Every row comes from one small tree of marks. The marks that hang from a mark follow it in brackets, in alphabetical order. Every link used is in the known rows. Which tree was each row made from?
Known rows:
munef(livo(kelov nonosu)): [-2.62 -0.51  1.14 -0.45  6.50  1.26 -2.25 -0.55  1.23 -2.00  0.18  4.06
 -0.75 -0.42  1.99 -0.21 -2.98  1.27 -7.12  0.68 -0.55  1.25 -1.01 -2.40
 -4.90]
nekun(bavitiz(nonosu(riput))): [-1.71  0.52 -1.17  1.31  2.48  1.43 -2.44 -1.91 -1.88 -2.32 -1.99  1.49
  1.14  0.21  2.44 -1.28 -1.37  5.94 -7.01  1.62 -4.59  2.15 -1.11  1.28
 -1.29]
nonosu(livo(burudek(bavitiz) kelov munef)): [-2.93  3.99  2.81 -1.68  4.41 -1.38 -2.43  0.41  1.21  0.32 -1.78  3.71
 -1.53 -1.43  2.63 -2.83  0.65 -1.97 -4.34  1.10 -2.08 -1.00  0.50 -1.20
 -3.13]
bavitiz(nekun nonosu): [-1.53 -0.69 -1.64 -0.06  2.95  0.59 -0.73 -2.75 -1.03 -1.68 -2.36  2.77
  0.74 -0.48  0.04 -2.31 -4.42  3.92 -5.33  2.98 -6.19  1.61 -1.93 -0.38
 -2.76]
livo(bavitiz(nonosu) vunal): [-1.79  0.83  1.55 -0.43  3.22  0.27 -2.14 -1.14 -1.58 -1.70 -3.97  5.32
  0.32  1.41  1.20 -1.69 -1.09  2.38 -5.27  0.18 -4.08  2.69 -0.79 -0.35
 -1.26]
livo(burudek nonosu): [-3.29 -0.21  0.46 -1.76  3.29 -0.68 -1.78  1.50  0.09 -3.72 -4.11  4.43
 -0.67 -0.07  1.23 -0.94 -1.68  1.51 -5.12  2.02 -3.63  2.61 -1.45 -1.07
 -4.72]
nekun(bavitiz): [-4.52  0.26 -1.26  0.08  4.01  3.41 -2.41 -1.20 -1.24 -3.01 -4.71  1.49
  0.54  0.15  1.27  0.79 -1.81  5.06 -6.87  2.47 -4.26  1.69 -2.53 -1.16
 -2.64]
munef(livo(burudek(bavitiz) kelov nonosu(riput) vunal)): [-2.69  4.02  3.33 -0.51  6.17 -0.80 -2.74  0.67  1.06 -0.47  0.96  5.89
 -0.45 -0.11  4.12 -3.31  0.65 -0.89 -4.73 -0.82  0.07  2.65  1.41 -0.76
 -2.27]
rofot(riput(nonosu(livo(burudek kelov)))): [-2.10  2.32  1.13 -2.22  2.62 -1.98 -1.75  0.69 -1.17 -4.90 -2.06  3.60
 -1.62  0.52  1.97 -1.07 -1.70  3.20 -7.20  0.31 -3.55  1.00 -1.67 -0.09
 -3.72]
bavitiz(nekun nonosu(livo(munef) riput(rofot))): [ 2.19  0.93 -1.02  0.94 -0.20 -1.81 -1.33 -2.33 -1.16 -1.32 -1.34  1.37
 -0.24  0.98  2.30 -3.38 -1.41  3.15 -6.12  1.15 -6.18  0.21 -1.32  1.98
 -2.05]
munef(livo(burudek kelov nonosu)): [-3.30  0.37  2.31 -1.15  6.24 -0.13 -2.31  0.78  2.15 -2.01 -0.09  4.78
 -1.08 -0.81  2.48 -1.49 -1.27 -0.56 -5.99  1.07 -0.29  1.85  0.00 -2.98
 -4.89]
burudek(bavitiz livo): [-3.80  2.29  1.19  0.12  6.90  4.75 -0.72 -0.57 -0.28 -0.53 -4.29  3.23
  1.54 -1.32  2.44  0.49 -2.78  3.61 -5.06  1.85 -4.51  0.46 -2.28 -0.15
 -2.23]
nekun(bavitiz(nonosu(livo))): [-2.08  1.27  0.37  0.83  3.11  1.76 -2.40 -2.16 -1.90 -1.04 -2.87  1.79
  0.40  0.00  1.80 -1.47 -0.76  3.53 -6.34  2.02 -4.67  1.02 -0.79 -0.09
 -1.19]
rofot(riput(nonosu(livo))): [-1.24  1.39 -0.56 -1.54  1.80  0.29 -1.14 -0.36 -2.70 -5.70 -3.66  2.58
 -0.87  0.83  1.38  0.20 -2.92  5.63 -8.32  0.48 -4.90  0.05 -3.29  1.24
 -3.46]
nonosu(livo): [-1.74  0.94 -1.21 -0.23  2.93  2.33 -0.61 -1.36 -0.48 -2.57 -4.06  2.06
  1.49  0.54  1.93  0.17 -3.18  2.83 -7.23  1.28 -4.42 -0.61 -2.82 -0.59
 -4.23]
livo(burudek kelov munef nonosu(bavitiz(nekun)) vunal): [-2.36  5.44  2.88 -1.62  2.90 -5.32 -3.89 -0.35  0.12  0.19 -0.23  6.71
 -3.64  0.32  0.86 -4.65  2.16 -4.09 -2.68  0.32 -1.78  3.48  2.55 -2.23
 -1.64]
nonosu(livo(bavitiz burudek munef) riput): [ 0.05  3.55  1.25  0.61  1.45 -1.23 -2.34  0.94  0.38 -1.90 -2.72  2.83
 -0.85  1.45  3.85 -2.89  1.56 -0.43 -5.64  0.17 -3.10 -0.97 -0.65  1.09
 -2.07]
rofot(riput(nonosu(livo(burudek)))): [-1.85  2.05  0.34 -2.06  1.55 -0.82 -1.19  0.72 -2.03 -5.68 -3.78  3.16
 -1.23  0.64  1.83 -0.85 -1.51  4.10 -7.43  0.74 -4.69  0.63 -2.50  0.74
 -3.51]
livo(bavitiz kelov munef nonosu vunal): [-2.09  1.90  3.63 -1.17  4.53 -2.97 -4.53  0.13 -0.29 -1.23 -1.74  6.48
 -3.85  1.58  0.55 -1.96  0.05 -2.42 -4.14 -0.83 -0.67  2.51  0.51 -1.91
 -2.44]
nonosu(livo riput): [ 0.04  1.80 -2.27  1.09  1.76  1.67 -0.58 -1.47 -0.54 -2.97 -2.31  1.32
  2.50  1.41  3.43 -0.42 -3.06  3.97 -7.90  0.16 -4.37 -0.55 -2.69  1.49
 -3.75]
munef(livo): [-2.84 -0.62 -0.88 -0.24  4.88  4.37 -0.72 -1.50  0.71 -3.02 -2.69  2.58
  1.22 -0.67  2.13  0.57 -3.01  3.42 -8.33  1.43 -2.36 -0.33 -2.79 -1.91
 -4.79]
bavitiz(nekun nonosu(livo(kelov))): [-0.63  1.28 -0.08  0.45  3.91 -0.98 -1.25 -3.03 -0.23  0.22  0.07  2.85
  0.28 -0.01  0.93 -3.36 -3.87  1.30 -4.88  1.98 -5.01  0.85 -0.56 -1.00
 -2.38]
munef(livo(nonosu)): [-2.23 -0.81  0.20 -0.28  5.22  2.70 -1.55 -0.55  0.19 -2.99 -2.02  3.56
 -0.30 -0.39  1.76  0.09 -2.76  2.42 -7.45  1.27 -1.96  0.74 -2.02 -1.36
 -4.64]
bavitiz(nekun nonosu(riput)): [ 0.07  0.15 -2.58  1.15  1.90 -0.01 -0.70 -2.78 -1.09 -2.05 -0.87  2.17
  1.67  0.31  1.49 -2.86 -4.35  4.98 -5.96  2.04 -6.17  1.64 -1.82  1.48
 -2.36]
riput(nonosu(livo(bavitiz burudek munef vunal)) rofot): [-0.91  2.97  3.49 -2.39  1.07 -1.82 -2.07  2.38 -1.28 -2.90 -6.10  4.03
 -3.26  0.93  2.93 -2.36  3.55  0.58 -5.55 -0.90 -3.76  1.17 -0.53  0.24
 -1.58]

Write each row's tree:
[-0.60  2.86  0.79 -0.73  2.07 -1.28 -2.43 -0.26 -2.77 -4.15 -3.22  2.87
 -3.57  1.37  0.66 -1.96 -1.05  2.96 -6.21  0.96 -5.28 -0.47 -2.51  1.24
 -1.37] : rofot(riput(nonosu(livo(bavitiz(nekun) munef))))
[-0.66  2.34  1.09  1.06  2.04 -0.66 -3.19 -1.97 -1.68 -0.88 -1.15  2.28
  0.75  1.99  3.57 -1.85  0.55  3.74 -6.63 -0.48 -3.85  3.12  0.28  0.58
 -0.53] : nekun(bavitiz(nonosu(livo(kelov vunal) riput(rofot))))
[ 0.38  4.95  1.58  1.28  2.56 -0.20 -2.42 -1.65 -1.29 -0.96 -1.36  5.04
 -0.81  1.11  2.78 -1.69  0.64 -0.30 -5.59 -1.29 -2.37  1.85  0.33  0.67
 -1.35] : burudek(livo(munef nonosu(bavitiz riput) vunal))
[-0.67  3.88 -3.15  1.35  1.87  0.40 -1.02 -1.48 -1.26 -1.72 -1.57  1.97
  2.22  1.05  2.81 -1.41 -1.84  5.57 -6.52  1.29 -5.98  1.55 -1.67  1.96
 -1.28] : nonosu(bavitiz(nekun) riput)
[-0.36  0.98 -0.21  1.35  1.42  0.75 -2.48 -1.22 -2.13 -1.87 -2.73  0.78
  1.15  1.34  3.56 -1.04  0.15  6.00 -7.32  0.98 -5.42  1.92 -1.12  1.93
 -0.85] : nekun(bavitiz(nonosu(livo riput(rofot))))
[-0.59  1.19  0.41  1.31  4.70 -1.81 -2.54 -0.95 -0.06 -0.34  0.62  3.47
  0.16  1.29  2.02 -3.15 -2.92  3.05 -4.53  1.14 -4.56  2.52 -0.41  0.57
 -0.85] : livo(bavitiz(nekun nonosu(riput)) kelov)
[-0.72  3.59  1.56  1.47  4.35  1.56 -0.95 -2.08 -1.70  0.82 -2.39  3.79
  1.58  0.51  3.02 -2.83 -1.33  3.87 -3.68  0.54 -6.32  3.09 -0.76  1.74
  0.65] : burudek(bavitiz(nekun nonosu(riput(rofot))) livo(vunal))
[-0.27  4.87  0.50  1.89  3.85 -0.93 -2.26 -1.72 -0.28 -0.24 -0.30  3.51
  0.67  3.38  3.13 -3.10 -1.58  0.22 -4.72 -0.91 -3.60  1.49 -0.72  0.01
 -0.54] : nonosu(livo(bavitiz(nekun) kelov vunal) riput)
[-1.88  3.33 -1.45 -0.87  3.07  0.64 -0.53 -0.26 -2.06 -2.19 -3.27  2.61
 -0.52 -0.99  1.50 -1.69 -1.54  5.28 -6.18  1.52 -5.83  1.36 -1.44  1.15
 -1.30] : riput(nonosu(bavitiz(nekun)))
[-2.60  2.87  1.78 -0.50  4.39 -1.51 -3.54 -1.80  0.19 -0.40 -1.90  4.97
 -2.72  1.43  0.13 -2.89 -0.91 -1.92 -3.74  0.38 -2.32  1.58 -0.39 -2.73
 -1.67] : livo(bavitiz(nekun) kelov munef vunal)
[-0.58  2.63  1.98  1.71  5.62 -0.05 -2.48 -2.40  0.44  0.37  1.80  4.75
  0.05  1.42  2.80 -3.92 -1.30  0.44 -5.30 -0.44 -1.86  2.22  0.49 -1.10
 -0.47] : munef(livo(bavitiz(nekun nonosu(riput)) kelov vunal))
[-0.42  8.18  0.37  1.06  2.08 -3.03 -1.87 -1.45 -0.02  0.76  0.75  4.06
  1.32  2.15  4.13 -4.56  1.28 -0.78 -4.44 -0.74 -3.80  2.31  1.56  0.06
 -0.15] : nonosu(bavitiz(nekun) livo(burudek kelov vunal) riput)
[-0.54  0.07 -0.22  0.89  3.14 -1.16 -2.69  1.86 -1.35 -3.04 -3.67  2.98
 -0.81  3.13  2.26 -0.82 -1.43  5.09 -4.79  1.21 -6.23  3.53 -2.50  2.06
 -1.36] : livo(bavitiz(nekun) nonosu(riput(rofot)))
[-1.01  1.18  2.25 -0.22  3.67 -2.85 -3.77  1.66 -0.70 -2.54 -2.07  5.33
 -0.84  3.72  3.04 -0.50 -0.27  2.66 -5.31 -1.81 -2.66  4.93 -0.57  0.53
 -1.98] : livo(bavitiz kelov nonosu(riput(rofot)) vunal)
[-2.41  2.25  1.92 -0.29  4.79  1.47 -1.99 -2.97  0.96 -0.97 -1.80  4.60
 -0.72 -0.08  1.34 -0.69 -2.20 -1.57 -5.72 -0.45 -1.02  0.96 -0.83 -3.48
 -3.89] : burudek(livo(kelov munef vunal))
[-1.16  3.55  1.72 -1.29  1.82 -2.38 -2.49  0.86 -2.01 -4.13 -3.44  3.47
 -3.98  1.10  1.10 -2.94  0.26  1.52 -5.37  1.22 -4.97  0.05 -1.76  0.75
 -1.36] : rofot(riput(nonosu(livo(bavitiz(nekun) burudek munef))))
[-1.91  2.14  2.62  0.48  6.88  0.62 -2.29  1.45 -0.04 -0.43 -1.30  3.80
  0.40  0.29  4.03  0.12 -1.73  3.79 -4.68  0.05 -3.55  2.91 -0.95  1.36
 -2.11] : burudek(bavitiz livo(kelov nonosu(riput(rofot))))
[-4.11  2.64  2.11 -0.03  8.24  3.24 -1.41 -0.50  0.68  0.46 -2.15  3.69
  1.11 -1.38  2.63  0.19 -3.10  2.46 -4.68  1.29 -3.12  1.01 -1.29 -1.20
 -2.50] : burudek(bavitiz livo(kelov))
[-2.83  4.87  3.87  0.20  7.40 -0.15 -3.07 -1.81 -0.21  1.93 -0.65  5.69
 -2.88 -0.59  0.78 -3.40 -1.20 -2.85 -1.70  0.69 -2.44  2.00  0.68 -1.69
 -0.89] : burudek(bavitiz(nekun) livo(kelov munef nonosu vunal))
[ 0.02  4.31  0.62  1.65  2.99  0.12 -1.73 -0.91 -1.66 -1.05 -2.50  4.30
  0.74  2.60  3.13 -1.09 -0.27  2.89 -4.93 -0.54 -5.29  4.21 -0.83  0.96
 -0.50] : burudek(livo(nonosu(bavitiz(nekun) riput(rofot)) vunal))
[-0.01  3.89  0.10  1.50  2.18  0.84 -1.67 -0.92 -1.26 -1.98 -3.00  3.37
  1.59  3.33  3.67 -1.53 -0.73  1.95 -6.36 -1.31 -3.85  0.70 -1.62  1.29
 -1.17] : nonosu(livo(bavitiz vunal) riput)
[-0.97  3.99  1.21  0.43  2.74  0.06 -2.39 -2.10 -0.98 -0.46 -3.69  3.74
 -1.82  1.98  0.87 -3.04 -0.05 -1.88 -4.28  0.51 -4.08 -0.33 -1.17 -1.14
 -1.01] : nonosu(livo(bavitiz(nekun) munef vunal))
[ 1.81  0.36  0.57 -0.02  0.62 -2.66 -2.10 -1.39 -0.16 -1.42 -0.06  2.20
 -0.09  0.62  3.34 -2.01 -0.92  2.70 -7.46 -0.46 -3.45  0.39 -0.18  1.39
 -3.44] : bavitiz(nonosu(livo(kelov munef) riput(rofot)))
[-1.02  2.60  1.81  1.33  6.31  0.44 -1.46 -1.10 -0.11  1.45 -0.02  3.01
  1.22 -0.37  3.43 -2.43 -2.43  4.23 -3.78  1.23 -5.52  2.70 -0.37  1.37
 -0.36] : burudek(bavitiz(nekun nonosu(riput(rofot))) livo(kelov))
[-1.15  3.09  1.30  1.05  4.90 -2.63 -3.49 -0.33 -0.63 -1.00 -0.09  5.39
 -1.30  3.32  1.71 -3.00 -1.92  0.39 -3.39 -0.57 -3.13  4.24 -0.17 -0.08
 -0.80] : livo(bavitiz(nekun) kelov nonosu(riput) vunal)
[-0.44  1.85 -2.19 -0.12  0.53  0.22 -1.24  0.66 -1.29 -3.32 -3.72  1.87
  2.56  1.59  4.21  1.22 -0.10  8.00 -8.44  0.03 -5.70  2.34 -2.17  2.65
 -2.50] : nonosu(bavitiz riput(rofot))
